Every row comes from one small tree of marks. The marks that hang from a mark follow it in brackets, in alphabetical order. Every link used is in the known rows. Which tree was each row made from?
Known rows
geva[momu]: [ -4.1  -1.7  -0.3   4.0 -10.0  -8.0   0.4  -0.8   2.1   5.7  -3.5  -2.5
  -4.9  -2.1   9.6 -18.1   0.1  -3.6]
liba[nesaka]: [ -0.8   0.5  -0.5  -2.9  -6.7  -6.5   4.3   1.5 -17.2  -5.9  -2.1  -1.0
  -7.6   6.0  16.0   0.0  14.2  -0.8]
geva[futirus zagal[pedu] zogoz[liba]]: [  9.2 -16.0  -2.1  -3.9 -61.3 -12.5   2.2   9.7   9.7   4.0  -9.6   6.4
  -1.4  -5.6  24.9  14.1   2.5   1.0]
notep[besez geva[momu zagal zogoz]]: [-15.2   0.2  -4.3   4.9 -55.2 -17.1   3.7 -12.7 -13.3  18.6 -10.7  -3.1
  -8.4  -4.3  22.2  17.9   6.3  -2.1]
kege[besez]: [  1.0  -5.4  -5.7  -6.4  -2.2   7.0   1.3  -6.7 -17.6   2.2  -0.4  -2.7
  10.6   9.0   2.2  -3.6   5.5   1.3]
notep[besez geva[zagal]]: [-16.4   5.4  -2.2  -0.1 -36.5  -3.0   0.3  -7.1 -19.8  11.8  -8.6  -1.3
   0.5  -1.7   6.4  29.4   6.7  -2.6]
zagal[geva[futirus momu zogoz[liba]] pedu]: [  7.8 -17.7  -3.6  -2.0 -51.1 -11.3  -4.6  13.1  14.7   8.8  -9.6  -2.7
 -15.8  -5.9  28.9  21.4  -7.3  -9.4]
geva[futirus momu zagal]: [  0.7  -9.5  -2.0   3.0 -38.7 -16.9  -1.7  10.5  10.3  10.1 -10.8   3.6
  -9.0  -3.0  14.4 -15.9   0.5  -3.5]
nesaka[liba]: [ -5.1  -0.8   1.8  -1.7  -1.7   3.6 -11.0  -4.4 -10.9  -0.3   3.1   6.9
 -17.1  -7.2  -3.8  15.1   7.7  15.9]
futirus[geva]: [  0.2   5.1  -5.4   4.7 -19.5  -0.4  -8.1   3.3 -10.7  -4.4   5.9  -2.3
 -11.1  -4.1   8.7   9.9  -6.0  -6.6]
zogoz[geva[futirus]]: [  2.6   4.5  -3.3  -3.0 -27.3   0.4  -2.1  13.9   4.3  -4.7  -5.9   7.9
   7.6  -2.1  25.5  11.1   7.9  -5.7]
zagal[geva[futirus momu zogoz[liba[nesaka]]] pedu]: [  7.5 -17.6  -3.8  -3.0 -53.2 -13.5  -3.2  13.7   9.0   6.8 -10.5  -2.9
 -18.2  -3.9  34.3  21.7  -2.2  -9.7]
notep[geva[futirus momu zagal zogoz]]: [ -4.9  -2.9  -4.9   1.6 -60.4 -23.3  -2.9  -0.3   6.8  12.4  -8.0   1.2
 -11.7   0.1  22.7   2.7   5.2  -1.4]
geva[zogoz]: [  5.8  -5.6  -2.6   2.7 -16.6 -12.3   4.8  -7.2   6.7   3.9   0.8  -0.2
  -8.5  -1.9  13.2   1.2  -0.6   4.0]
futirus[geva[momu zagal zogoz[liba]]]: [ -1.0   0.0  -7.9   9.3 -61.7 -15.9  -5.8   0.4 -10.6   2.3  -0.6  -1.4
 -12.9 -10.5  28.0   5.7  -3.2  -4.6]
zagal[geva]: [  2.8  -3.7  -4.2   1.6 -13.7  -4.4  -7.0   5.9   3.1   4.9  -2.6  -3.2
 -12.2  -2.4   3.7  24.8  -7.5  -3.8]
zagal[geva pedu]: [  6.3 -11.1  -0.6   3.0 -14.8   1.0  -6.1   9.3   8.1   2.8  -7.0  -8.0
  -6.2   2.3  -3.8  33.6 -11.1  -9.9]
geva[futirus zagal[pedu] zogoz]: [ 12.8 -18.7  -1.7   2.8 -46.4 -17.1   3.4   6.8  18.2   6.8  -9.4   2.2
  -8.7   0.8  12.8   9.9  -2.7  -0.3]
notep[besez geva[futirus]]: [-13.8   3.9  -2.7  -9.3 -30.2   0.4  -0.4  -0.4 -13.4  11.0  -5.0   3.4
  -6.9  -3.6  19.8  21.6   7.7  -4.3]
futirus[geva[momu zagal zogoz[liba[nesaka]]]]: [ -1.1   0.1  -8.2   7.9 -64.2 -18.3  -4.4   1.1 -16.5   0.5  -1.3  -1.9
 -15.3  -8.5  33.7   5.8   1.8  -4.6]
zogoz[geva[futirus zagal[pedu]] liba]: [ -0.9   2.6  -2.4  -7.3 -62.7   5.1  -3.8  20.1  -4.9  -7.5 -12.5  11.1
  22.6  -7.7  34.7  25.7  13.0  -6.1]

Write each row's tree
[  4.5 -10.9  -1.1   1.8 -54.4 -13.7   6.0   0.1  -6.7  -0.5  -9.6  -0.4
   2.1  -0.6  20.6  18.5   8.6   2.2]  geva[zagal[pedu] zogoz[liba[nesaka]]]
[  9.0 -20.3  -2.0   6.9 -56.1 -25.0   3.7   5.9  20.3  12.4 -12.9  -0.2
 -13.2  -1.6  22.4  -8.3  -2.4  -4.1]  geva[futirus momu zagal[pedu] zogoz]
[ -3.6   1.5  -2.6  -4.5 -69.2  -0.6  -3.5  19.6  -3.3  -3.5 -14.9   9.4
  19.3  -9.1  41.3  13.3  13.3  -8.5]  zogoz[geva[futirus momu zagal[pedu]] liba]
[ -4.1   1.8  -2.9  -6.7 -73.8  -5.3  -0.6  20.6 -15.1  -7.6 -16.4   8.8
  14.1  -5.0  52.7  13.6  23.1  -8.9]  zogoz[geva[futirus momu zagal[pedu]] liba[nesaka]]
[ -2.3   2.2  -5.9  11.6 -39.6 -10.6  -8.4   3.4  -9.6   1.6  -1.0  -4.3
 -11.7  -5.1  10.4   2.0  -6.3  -8.2]  futirus[geva[momu zagal]]
[  0.5  -3.4  -6.4   8.6 -64.4 -15.3  -3.8   2.9 -14.1  -0.6  -3.1  -4.1
 -12.7  -6.1  30.0  10.3  -0.1  -7.9]  futirus[geva[momu zagal[pedu] zogoz[liba[nesaka]]]]
[  4.5 -17.4  -2.6  -1.4 -74.3 -23.6   4.5   9.4   3.9   6.9 -14.0   3.4
 -10.1  -4.6  42.2  -4.1   9.4  -2.7]  geva[futirus momu zagal[pedu] zogoz[liba[nesaka]]]
[ -4.3   6.5  -1.9  -4.7 -60.2   1.8   0.4  14.0 -22.8 -12.7 -13.3   6.0
  23.2  -2.4  37.6  29.1  22.3  -5.5]  zogoz[geva[zagal[pedu]] liba[nesaka]]
[  0.5 -12.4  -1.4   5.7 -64.4 -21.7   6.1  -1.0  -4.4   5.3 -13.0  -2.8
  -2.1  -2.9  30.4   0.7   8.7  -1.7]  geva[momu zagal[pedu] zogoz[liba[nesaka]]]
[ 10.6 -16.6  -3.4  -4.7 -43.9  -5.5  -4.7  13.6  12.7   4.8  -7.1  -1.0
 -12.6  -4.5  22.1  34.0  -7.1  -7.0]  zagal[geva[futirus zogoz[liba]] pedu]
[ -1.5   2.3  -7.8   4.0 -50.8 -13.4  -4.1   0.5 -16.3  -1.5   3.2  -1.6
 -17.7  -9.1  38.4   1.1   2.0  -5.6]  futirus[geva[momu zogoz[liba[nesaka]]]]
[ -1.2  -9.8   1.7  10.9 -29.6 -11.0   0.4   2.5   5.7   6.9 -12.8  -6.2
   2.6   2.1  -2.5  -4.6  -2.9  -6.8]  geva[momu zagal[pedu]]
[ 10.5 -13.5  -4.3   2.0 -45.5 -21.1   2.9   4.3  14.5   8.1  -6.4   5.6
 -12.5  -2.7  18.3   3.6  -0.2   4.1]  geva[futirus zagal zogoz]
[  2.3 -12.1  -5.1  -2.2 -73.5 -27.5   4.0   7.1   0.1   8.4 -11.0   6.8
 -14.1  -8.0  47.6 -10.6  12.0   1.6]  geva[futirus momu zagal zogoz[liba[nesaka]]]
[ -2.8   4.6  -3.1   9.1 -40.4  -8.6  -1.3   6.7  -0.1   0.4 -12.2   1.4
  11.8  -1.5  19.2   6.6   7.0  -6.7]  zogoz[geva[momu zagal]]
[  2.7 -12.5  -4.9  -0.6 -70.5 -24.4   1.7   6.2   8.8  11.3 -10.1   7.2
 -10.4 -10.8  39.8 -10.4   5.2   1.9]  geva[futirus momu zagal zogoz[liba]]
[ 10.6 -19.5  -3.3   2.6 -40.5 -14.4  -3.6  11.1  20.4  10.7  -9.6  -5.7
 -20.9  -1.8  20.4  18.4 -10.7 -10.4]  zagal[geva[futirus momu zogoz] pedu]
[  2.2  -0.4  -3.9   9.5 -33.4  -2.3  -7.9   5.8  -8.2  -3.5  -0.6  -4.9
  -5.3  -1.2   0.2  19.1  -8.0  -8.6]  futirus[geva[zagal[pedu]]]
[  3.5  -5.6  -5.9  14.4 -52.0 -16.5  -4.5   0.3  -2.2   3.2  -2.5  -6.8
 -14.7  -4.1  16.1   7.3  -8.3  -8.4]  futirus[geva[momu zagal[pedu] zogoz]]
[  5.1 -17.6  -2.4   0.2 -71.3 -20.4   2.5   8.8  12.1   9.8 -12.9   3.9
  -5.9  -7.6  34.9  -4.1   2.5  -2.4]  geva[futirus momu zagal[pedu] zogoz[liba]]
